Every row comes from one small tree of marks. The marks that hang from a mark follow it in brackets, in the order of their numbers. Every link used is in the known rows. Which tree was each row made from?
Known rows
Q_678[Q_450[Q_323]]: .06 -.17 -.17 -.16 -.19 .10 -.43 -.06 -.12 .22 -.11 .03 -.16 -.13 .25
 -.15 .02 -.04 .30 .35 -.10 -.01 .08 -.14 -.12 -.01 .32 .28 -.10 -.09
 .13 .16 .03 -.05 -.01 -.09 .05 -.19 -.07 -.11 .04 -.03 .19 .27 .09 .02
 .21 .09
Q_933[Q_245 Q_306[Q_450]]: .18 -.32 .07 -.13 -.22 -.16 -.38 -.07 -.12 .06 -.04 .05 -.02 -.08 .01
 -.37 .04 -.20 .27 .23 -.05 -.01 .01 -.17 -.27 .30 .05 .37 -.02 .43 .22
 .17 .04 .17 -.25 -.18 -.09 -.22 -.03 .00 .01 -.31 .10 .08 .16 .02 .21
 .09
Q_306[Q_959[Q_678[Q_450[Q_323[Q_986]]]]]: .08 -.33 -.24 -.07 -.20 .07 -.55 -.02 .03 .10 -.10 -.04 -.24 .00 .30 .13
 .13 -.02 .19 .42 -.21 -.08 .07 -.19 -.07 .04 .38 .30 -.25 .00 .22 .13
 -.10 .07 .09 -.16 .01 -.23 -.04 .04 .12 -.06 .38 .34 .09 .03 .18 .06
Q_678[Q_450[Q_323] Q_959]: .06 -.04 -.29 -.20 -.13 .06 -.61 -.07 -.14 .24 .03 -.09 -.22 -.14 .28
 -.05 -.03 -.01 .37 .54 -.18 .02 .06 -.18 -.01 -.06 .51 .35 -.05 -.06
 .10 .16 .01 -.08 .02 -.12 .10 -.20 -.07 -.07 .06 -.02 .14 .33 .06 .00
 .21 .04
Q_306[Q_450[Q_323] Q_959]: .04 -.50 -.17 .02 -.24 .11 -.50 .07 -.16 -.02 -.05 .11 -.15 -.10 .12
 -.17 .07 -.10 .23 .19 -.22 -.07 .02 -.22 -.16 .13 .22 .24 -.08 .24 .30
 .05 -.09 .04 -.16 -.11 -.03 -.27 -.11 .17 .05 -.09 .19 .24 .06 .02 .16
 .06
Q_678[Q_450[Q_323] Q_959[Q_306]]: .06 -.03 -.20 -.23 -.13 .07 -.62 -.11 -.11 .09 .06 -.21 -.20 -.09 .32
 -.12 -.16 -.04 .38 .64 -.13 .08 .03 -.17 -.03 -.03 .68 .28 -.03 -.16
 .08 .06 -.02 -.01 -.03 -.20 .05 -.25 .02 -.21 .07 -.07 .03 .23 .06 .00
 .19 .05
Q_986[Q_306 Q_678]: .15 -.07 -.35 -.11 -.28 .09 -.32 .08 .07 .22 -.13 -.44 -.14 -.20 -.09
 -.15 .13 -.25 .35 .03 -.02 -.04 .02 -.14 -.06 .14 -.07 .37 -.11 .09 .09
 .17 .11 .03 -.02 -.12 -.11 -.18 -.08 .03 -.02 -.08 .29 .33 .20 .03 .17
 .24
Q_306[Q_450[Q_323]]: .09 -.43 -.13 -.06 -.24 .12 -.34 .02 -.22 .16 -.16 .17 -.13 -.12 .12
 -.16 .09 -.15 .27 .16 -.15 -.06 .03 -.17 -.17 .10 .17 .27 -.05 .12 .21
 .14 -.01 -.01 -.15 -.04 -.02 -.23 -.06 .05 .04 -.08 .25 .22 .08 .02 .20
 .09
Q_323[Q_986[Q_306[Q_450] Q_678]]: .21 -.45 -.32 -.11 -.24 .01 -.18 .05 .08 .13 -.19 -.17 -.18 -.17 .04 .01
 .25 -.31 .25 -.07 .00 -.16 .00 -.18 -.05 .22 -.09 .54 -.11 .28 .10 .26
 .02 .16 -.01 -.14 -.11 -.22 -.07 .12 .01 -.13 .50 .42 .24 .04 .25 .25
Q_678[Q_450[Q_323[Q_986]] Q_959[Q_306]]: .09 -.16 -.21 -.21 -.11 .01 -.46 -.14 .00 .08 -.02 -.11 -.25 -.06 .48
 .02 -.06 -.12 .26 .58 -.13 .02 .02 -.20 .01 -.04 .64 .38 -.06 -.03 .05
 .12 -.05 .03 .02 -.20 .05 -.28 -.04 -.12 .06 -.12 .21 .33 .10 .05 .21
 .06
Q_986[Q_306[Q_450[Q_323] Q_959] Q_678]: .07 -.52 -.32 -.02 -.26 .19 -.59 .10 .09 .00 -.07 -.22 -.21 -.16 -.14
 -.11 .17 -.18 .38 .03 -.18 -.12 .03 -.20 -.08 .14 -.07 .36 -.19 .25 .30
 .15 -.10 .06 -.10 -.16 -.08 -.33 -.07 .18 .06 -.03 .39 .50 .12 .07 .21
 .20
Q_323[Q_959[Q_678] Q_986[Q_306]]: .17 -.09 -.27 -.03 -.24 -.03 -.41 .01 .09 .09 -.12 -.27 -.29 -.07 .18
 .24 .22 -.24 .05 .14 -.09 -.12 -.02 -.17 -.07 .11 .00 .46 -.13 .13 .04
 .11 .00 .18 .12 -.06 -.11 -.18 -.06 .06 -.01 -.10 .45 .47 .21 -.04 .17
 .11
Q_306[Q_450 Q_959]: .12 -.41 -.26 .05 -.24 .00 -.42 .07 -.13 .02 -.02 .01 -.10 -.11 .12 -.17
 .04 -.12 .22 .08 -.14 -.09 .01 -.22 -.19 .19 .16 .16 -.01 .25 .23 -.01
 .02 .14 -.17 -.10 -.10 -.19 -.10 .16 .03 -.16 .14 .15 .08 .00 .14 .08
Q_245[Q_933[Q_306]]: .11 -.01 -.19 -.08 -.25 -.20 -.36 .00 -.20 .14 .08 -.33 -.04 -.16 .16
 -.32 -.04 -.20 .26 .32 -.03 .04 .00 -.12 -.12 .14 -.10 .18 -.04 .21 .04
 .08 .10 .05 -.20 -.20 -.08 -.21 -.12 -.05 -.07 -.19 .05 .19 .06 .03 .15
 .07
Q_245[Q_933[Q_306[Q_450[Q_323] Q_959]]]: .03 -.45 -.14 -.01 -.22 -.11 -.60 .00 -.16 -.08 .12 -.11 -.09 -.11 .14
 -.32 -.01 -.16 .29 .30 -.19 -.05 .01 -.19 -.08 .16 -.06 .21 -.14 .38
 .25 .05 -.10 .07 -.28 -.25 -.03 -.38 -.10 .11 .03 -.18 .17 .35 -.03 .03
 .21 .04
Q_323[Q_959 Q_986[Q_306[Q_450]]]: .17 -.39 -.30 -.04 -.21 -.10 -.28 -.03 -.02 .00 -.14 .00 -.26 -.12 .22
 .11 .15 -.32 .03 -.04 -.05 -.18 -.03 -.20 -.08 .17 -.03 .57 .01 .31 .10
 .09 -.04 .16 -.10 -.05 -.09 -.21 -.09 .16 -.01 -.15 .42 .49 .22 -.05
 .22 .12
Q_323[Q_986[Q_306 Q_678[Q_450]]]: .18 -.20 -.37 -.19 -.19 -.03 -.22 -.03 .18 .22 -.17 -.30 -.20 -.18 .12
 .04 .16 -.19 .28 .08 .00 -.12 .07 -.16 -.01 .12 .00 .55 -.18 .08 .02
 .22 .06 .09 .09 -.15 -.03 -.19 -.04 .00 .05 -.08 .43 .46 .24 .06 .26
 .24
Q_986[Q_306]: .13 -.02 -.30 -.08 -.25 .04 -.35 .04 -.09 .16 -.12 -.26 -.14 -.16 -.01
 -.13 .06 -.21 .27 .07 -.02 -.04 .02 -.15 -.09 .11 -.05 .31 -.03 .10 .07
 .13 .06 .07 -.04 -.08 -.13 -.18 -.09 .01 -.04 -.18 .21 .21 .15 -.01 .16
 .14
Q_306[Q_450[Q_323[Q_959 Q_986[Q_678]]]]: .14 -.57 -.17 -.03 -.24 .02 -.35 .02 .09 .11 -.23 .03 -.28 -.12 .17 .05
 .29 -.27 .14 .08 -.18 -.18 .03 -.19 -.03 .16 .15 .55 -.19 .28 .22 .20
 -.02 .04 -.02 -.07 .04 -.23 -.10 .13 -.01 .04 .52 .60 .22 .06 .22 .15
Q_933[Q_245 Q_306[Q_450 Q_959]]: .14 -.41 -.04 -.03 -.23 -.19 -.48 -.04 -.01 -.11 .07 -.01 -.04 -.07 -.04
 -.42 .03 -.17 .25 .20 -.13 -.05 -.01 -.21 -.28 .33 -.02 .30 -.08 .52
 .32 .09 -.02 .21 -.26 -.26 -.10 -.28 -.05 .14 .02 -.33 .05 .13 .11 .01
 .18 .07
Q_245[Q_933]: .12 -.05 -.25 .01 -.28 -.08 -.26 .03 -.28 .23 .00 -.25 -.09 -.14 .22
 -.18 -.02 -.15 .23 .21 -.03 -.01 .01 -.11 -.10 .05 -.01 .11 -.02 .18
 .02 .00 .14 .01 -.11 -.15 -.08 -.10 -.14 .01 -.05 -.10 .15 .23 .01 .04
 .10 .09
Q_678[Q_959[Q_306[Q_450]]]: .16 -.23 -.20 -.11 -.19 .01 -.45 -.01 -.18 .04 .08 -.13 -.15 -.12 .27
 -.12 -.10 -.13 .29 .37 -.08 .04 -.06 -.21 -.14 .15 .58 .19 .11 .09 .12
 .00 .02 .16 -.13 -.17 -.09 -.21 -.01 -.04 .00 -.19 .05 .04 .09 -.01 .14
 .06

Write each row's tree
.17 -.05 -.52 -.22 -.14 -.08 -.43 -.05 .18 .23 -.01 -.37 -.27 -.19 .16
 .11 .11 -.13 .34 .21 -.05 -.11 .02 -.19 .07 .06 .25 .60 -.13 .11 .00
 .25 .04 .10 .04 -.22 .00 -.21 -.08 .00 .03 -.05 .37 .47 .22 .05 .26 .20 -> Q_323[Q_986[Q_306 Q_678[Q_450 Q_959]]]
.12 -.53 -.02 -.07 -.21 .08 -.23 -.05 -.11 -.04 -.19 .12 -.16 -.04 .32
 -.08 .08 -.27 .16 .30 -.08 -.04 .00 -.18 -.13 .13 .36 .31 -.04 .19 .17
 .10 -.10 .07 -.10 -.11 -.08 -.30 -.02 .01 .05 -.20 .28 .18 .11 .05 .20
 .11 -> Q_959[Q_306[Q_450[Q_323[Q_986]]]]
.13 -.27 -.12 -.06 -.22 -.21 -.34 -.02 -.27 .07 .07 -.08 -.05 -.12 .18
 -.28 -.04 -.18 .28 .19 -.03 -.01 -.01 -.16 -.13 .22 -.08 .21 .03 .28
 .07 .09 .05 .13 -.22 -.19 -.08 -.26 -.07 -.02 -.01 -.19 .11 .21 .06 .00
 .21 .07 -> Q_245[Q_933[Q_306[Q_450]]]
.05 -.33 -.37 -.08 -.16 .00 -.47 -.05 .12 -.01 -.09 -.16 -.25 -.10 .22
 -.04 .11 -.14 .21 .22 -.15 -.17 .07 -.19 .00 .01 .06 .43 -.20 .16 .12
 .13 -.12 .06 -.04 -.15 -.02 -.32 -.11 .13 .08 -.14 .35 .50 .12 .05 .24
 .13 -> Q_678[Q_450[Q_323[Q_986[Q_306[Q_959]]]]]
.07 -.18 -.04 -.12 -.19 .04 -.50 -.13 -.06 .01 -.08 -.12 -.23 -.07 .33
 -.11 -.08 -.13 .20 .51 -.12 -.02 .07 -.16 -.07 .02 .49 .26 -.05 -.13
 .09 -.04 -.01 -.02 -.04 -.09 .03 -.20 .02 -.17 .04 -.05 .13 .46 .12
 -.02 .18 .05 -> Q_678[Q_450[Q_323[Q_959[Q_306]]]]
.11 -.36 -.31 .03 -.24 .02 -.53 .03 -.07 -.05 .02 -.12 -.15 -.14 -.01
 -.16 .05 -.17 .25 .05 -.10 -.12 -.01 -.22 -.15 .19 -.03 .25 -.02 .20
 .16 .03 -.05 .14 -.20 -.13 -.13 -.27 -.07 .20 .04 -.19 .19 .30 .10 -.04
 .18 .13 -> Q_986[Q_306[Q_450 Q_959]]
.11 -.32 -.16 -.13 -.20 .14 -.53 .01 .00 .09 .00 -.22 -.21 -.14 .10 -.12
 .02 -.15 .43 .38 -.14 .03 .00 -.19 -.03 .09 .48 .32 -.06 .06 .20 .14
 -.03 .03 -.06 -.20 .00 -.27 .01 -.04 .02 -.02 .19 .28 .11 .07 .17 .12 -> Q_986[Q_678[Q_959[Q_306[Q_450[Q_323]]]]]
.07 -.51 .04 -.04 -.22 -.07 -.59 -.05 .02 -.10 .03 .06 -.09 -.08 -.02
 -.42 .09 -.17 .31 .29 -.20 -.03 .02 -.21 -.24 .24 .05 .34 -.18 .55 .43
 .11 -.13 .15 -.24 -.23 -.05 -.35 -.05 .12 .06 -.27 .11 .27 .08 .04 .23
 .05 -> Q_933[Q_245 Q_306[Q_450[Q_323] Q_959]]
.13 -.34 -.30 .02 -.25 .09 -.53 .09 -.03 .01 .03 -.21 -.17 -.06 -.05 .01
 .09 -.14 .24 .14 -.10 -.09 -.03 -.22 -.17 .22 .08 .20 -.09 .08 .23 .05
 -.08 .23 -.02 -.16 -.18 -.25 -.02 .16 .09 -.13 .32 .25 .11 -.05 .17 .10 -> Q_986[Q_306[Q_450 Q_959[Q_678]]]
.07 -.63 -.22 .02 -.22 .05 -.40 .04 -.04 -.05 -.12 .17 -.21 -.08 .24
 -.06 .17 -.17 .14 .19 -.22 -.15 .02 -.21 -.12 .10 .20 .33 -.13 .32 .27
 .12 -.13 .06 -.13 -.11 -.04 -.30 -.14 .23 .06 -.12 .34 .33 .09 .07 .18
 .07 -> Q_306[Q_450[Q_323[Q_986]] Q_959]
.08 -.13 -.09 .00 -.27 .14 -.57 .03 -.08 .17 -.11 -.09 -.25 -.06 .17 .10
 .14 -.12 .18 .34 -.20 .00 .02 -.14 -.12 .06 .26 .25 -.15 -.05 .22 .04
 -.01 .03 .10 -.04 .01 -.16 -.05 -.03 -.01 .04 .31 .41 .11 -.03 .14 .03 -> Q_450[Q_323[Q_959[Q_678]]]
.13 -.15 -.07 -.11 -.20 -.15 -.64 -.10 .08 .02 .10 -.19 -.08 .00 .03
 -.22 -.03 -.03 .29 .47 -.10 .03 .04 -.18 -.25 .25 .21 .28 -.22 .16 .23
 .08 .01 .23 -.03 -.31 -.08 -.24 .03 -.06 .08 -.21 .11 .16 .11 .01 .18
 .03 -> Q_933[Q_245 Q_306[Q_959[Q_678[Q_450]]]]
.18 -.30 -.02 .01 -.25 .05 -.40 -.04 -.12 .03 -.04 -.09 -.18 -.02 .20
 .06 -.01 -.18 .17 .32 -.06 -.01 -.02 -.18 -.18 .24 .38 .11 .05 -.06 .14
 -.04 .01 .23 -.05 -.10 -.11 -.15 .08 -.08 .04 -.09 .22 .22 .15 -.07 .13
 .03 -> Q_323[Q_959[Q_306[Q_450] Q_678]]
.09 -.08 -.21 .03 -.27 -.17 -.69 .06 -.09 .03 .16 -.42 -.09 -.04 .12
 -.12 -.02 -.13 .26 .41 -.12 .02 -.01 -.16 -.12 .21 -.06 .05 -.17 .21
 .17 .01 .01 .18 -.13 -.27 -.12 -.25 -.06 .03 -.03 -.14 .11 .20 .03 .01
 .11 .02 -> Q_245[Q_933[Q_306[Q_959[Q_678]]]]
.08 -.15 -.34 -.19 -.10 -.02 -.53 -.10 -.05 .22 -.06 .01 -.28 -.11 .42
 .08 .04 -.09 .28 .48 -.17 -.04 .05 -.18 .03 -.06 .49 .50 -.11 .05 .11
 .21 -.01 .00 .07 -.13 .10 -.24 -.14 -.03 .03 -.05 .31 .35 .10 .05 .23
 .05 -> Q_678[Q_450[Q_323[Q_986]] Q_959]
.18 -.12 -.39 -.22 -.13 -.11 -.42 -.04 .08 .30 -.05 -.23 -.24 -.15 .29
 .11 .09 -.11 .31 .31 -.08 -.06 .04 -.18 .04 .06 .43 .51 -.13 .08 .01
 .25 .10 .06 .11 -.21 .04 -.13 -.11 -.03 .01 -.02 .30 .38 .20 .07 .22
 .16 -> Q_323[Q_986[Q_678[Q_450 Q_959]]]
.08 -.36 -.21 .03 -.22 -.24 -.53 .01 -.19 -.07 .16 -.19 -.06 -.12 .17
 -.31 -.05 -.15 .26 .21 -.11 -.04 -.01 -.19 -.13 .23 -.10 .12 -.03 .39
 .19 -.01 -.02 .16 -.31 -.25 -.11 -.29 -.07 .13 .00 -.20 .07 .22 .04
 -.02 .16 .06 -> Q_245[Q_933[Q_306[Q_450 Q_959]]]
.06 -.23 -.18 -.06 -.20 .15 -.68 .00 -.03 .15 .00 -.09 -.20 -.02 .16 .00
 .01 .05 .31 .44 -.21 -.04 .08 -.17 -.13 .05 .40 .11 -.22 -.08 .23 .10
 -.05 .06 .07 -.15 .01 -.21 -.02 -.02 .12 .01 .24 .33 .05 .01 .16 .04 -> Q_306[Q_959[Q_678[Q_450[Q_323]]]]
.10 -.16 -.05 -.14 -.18 .20 -.41 -.09 -.10 .15 -.07 -.17 -.16 .00 .22
 -.02 -.07 -.02 .34 .54 -.07 .07 .07 -.14 -.13 .05 .56 .10 -.10 -.33 .12
 .05 -.03 .06 .07 -.16 -.04 -.20 .09 -.27 .11 -.04 .22 .20 .06 .00 .18
 .05 -> Q_959[Q_306 Q_678[Q_450[Q_323]]]
.16 -.06 -.06 -.11 -.21 .00 -.51 -.11 -.05 .10 .00 -.22 -.21 .00 .31 .11
 -.08 -.07 .19 .47 -.05 .02 .04 -.15 -.14 .16 .57 .15 .00 -.23 .06 -.08
 .07 .17 .04 -.11 -.04 -.10 .11 -.22 .07 -.05 .16 .29 .15 -.08 .16 .03 -> Q_323[Q_959[Q_306 Q_678[Q_450]]]
.15 -.07 -.17 -.07 -.20 -.01 -.55 -.03 -.08 .27 -.04 -.13 -.22 -.03 .28
 .15 .03 -.03 .18 .39 -.09 -.04 .04 -.16 -.14 .11 .37 .27 -.08 -.16 .09
 .03 .09 .13 .08 -.07 -.01 -.07 -.01 -.11 .03 .02 .24 .36 .17 -.06 .18
 .04 -> Q_323[Q_959[Q_678[Q_450]]]
.19 -.10 -.33 -.22 -.15 -.08 -.37 -.07 .11 .16 .02 -.38 -.22 -.09 .35
 .05 -.02 -.16 .33 .42 -.04 -.02 .03 -.17 -.01 .08 .57 .38 -.06 .06 .02
 .13 .09 .11 .05 -.26 -.01 -.19 -.03 -.12 .04 -.08 .21 .29 .20 .07 .18
 .15 -> Q_323[Q_986[Q_678[Q_450 Q_959[Q_306]]]]
.18 -.31 -.04 -.04 -.25 .11 -.30 .01 -.19 .06 -.03 -.05 -.10 -.01 .16
 -.02 -.03 -.13 .25 .33 -.02 .03 -.02 -.18 -.23 .24 .39 .05 .05 -.13 .14
 .00 .02 .19 -.04 -.14 -.17 -.16 .08 -.12 .08 -.13 .21 -.05 .11 -.02 .13
 .07 -> Q_959[Q_306[Q_450] Q_678]
.14 -.56 -.08 -.10 -.23 .12 -.18 -.01 .08 .02 -.20 -.09 -.17 -.09 .18
 -.07 .16 -.28 .26 .22 -.09 -.06 .02 -.16 -.09 .17 .31 .41 -.12 .15 .20
 .19 -.04 .07 -.09 -.14 -.06 -.30 .00 -.01 .03 -.08 .41 .30 .18 .10 .20
 .17 -> Q_959[Q_306[Q_450[Q_323[Q_986[Q_678]]]]]
.14 -.52 .07 -.15 -.19 -.11 -.28 -.11 .01 .00 -.12 .21 -.11 -.08 .14
 -.27 .17 -.26 .20 .20 -.14 -.06 .01 -.18 -.21 .23 .03 .58 -.16 .54 .27
 .29 -.08 .16 -.16 -.17 -.02 -.34 -.07 .05 .05 -.28 .31 .24 .15 .09 .27
 .08 -> Q_933[Q_245 Q_306[Q_450[Q_323[Q_986]]]]
.12 -.14 -.24 -.04 -.22 .03 -.54 .01 -.03 .14 .00 -.16 -.14 -.04 .16 .04
 -.03 .06 .27 .32 -.10 -.05 .06 -.19 -.16 .13 .38 .12 -.11 -.11 .14 .04
 .03 .15 .06 -.16 -.05 -.12 -.02 -.01 .10 -.05 .18 .19 .08 -.02 .15 .04 -> Q_306[Q_959[Q_678[Q_450]]]
.07 -.17 -.03 -.06 -.25 .08 -.47 -.02 -.05 .00 -.11 -.18 -.22 -.07 .21
 -.17 .02 -.23 .15 .38 -.13 .04 .02 -.15 -.09 .04 .31 .20 -.05 .04 .16
 -.03 -.01 -.01 -.10 -.07 -.04 -.21 -.03 -.07 -.05 -.08 .08 .40 .12 -.01
 .12 .06 -> Q_450[Q_323[Q_959[Q_306]]]
.09 -.29 -.38 -.15 -.19 .15 -.58 .05 .06 .17 .02 -.20 -.26 -.21 -.09
 -.01 .12 -.19 .44 .17 -.16 -.04 -.01 -.20 .02 .07 .14 .50 -.11 .15 .22
 .24 -.02 .01 -.01 -.18 .02 -.29 -.06 .07 .03 .00 .39 .46 .14 .04 .25
 .16 -> Q_986[Q_306[Q_450[Q_323]] Q_678[Q_959]]
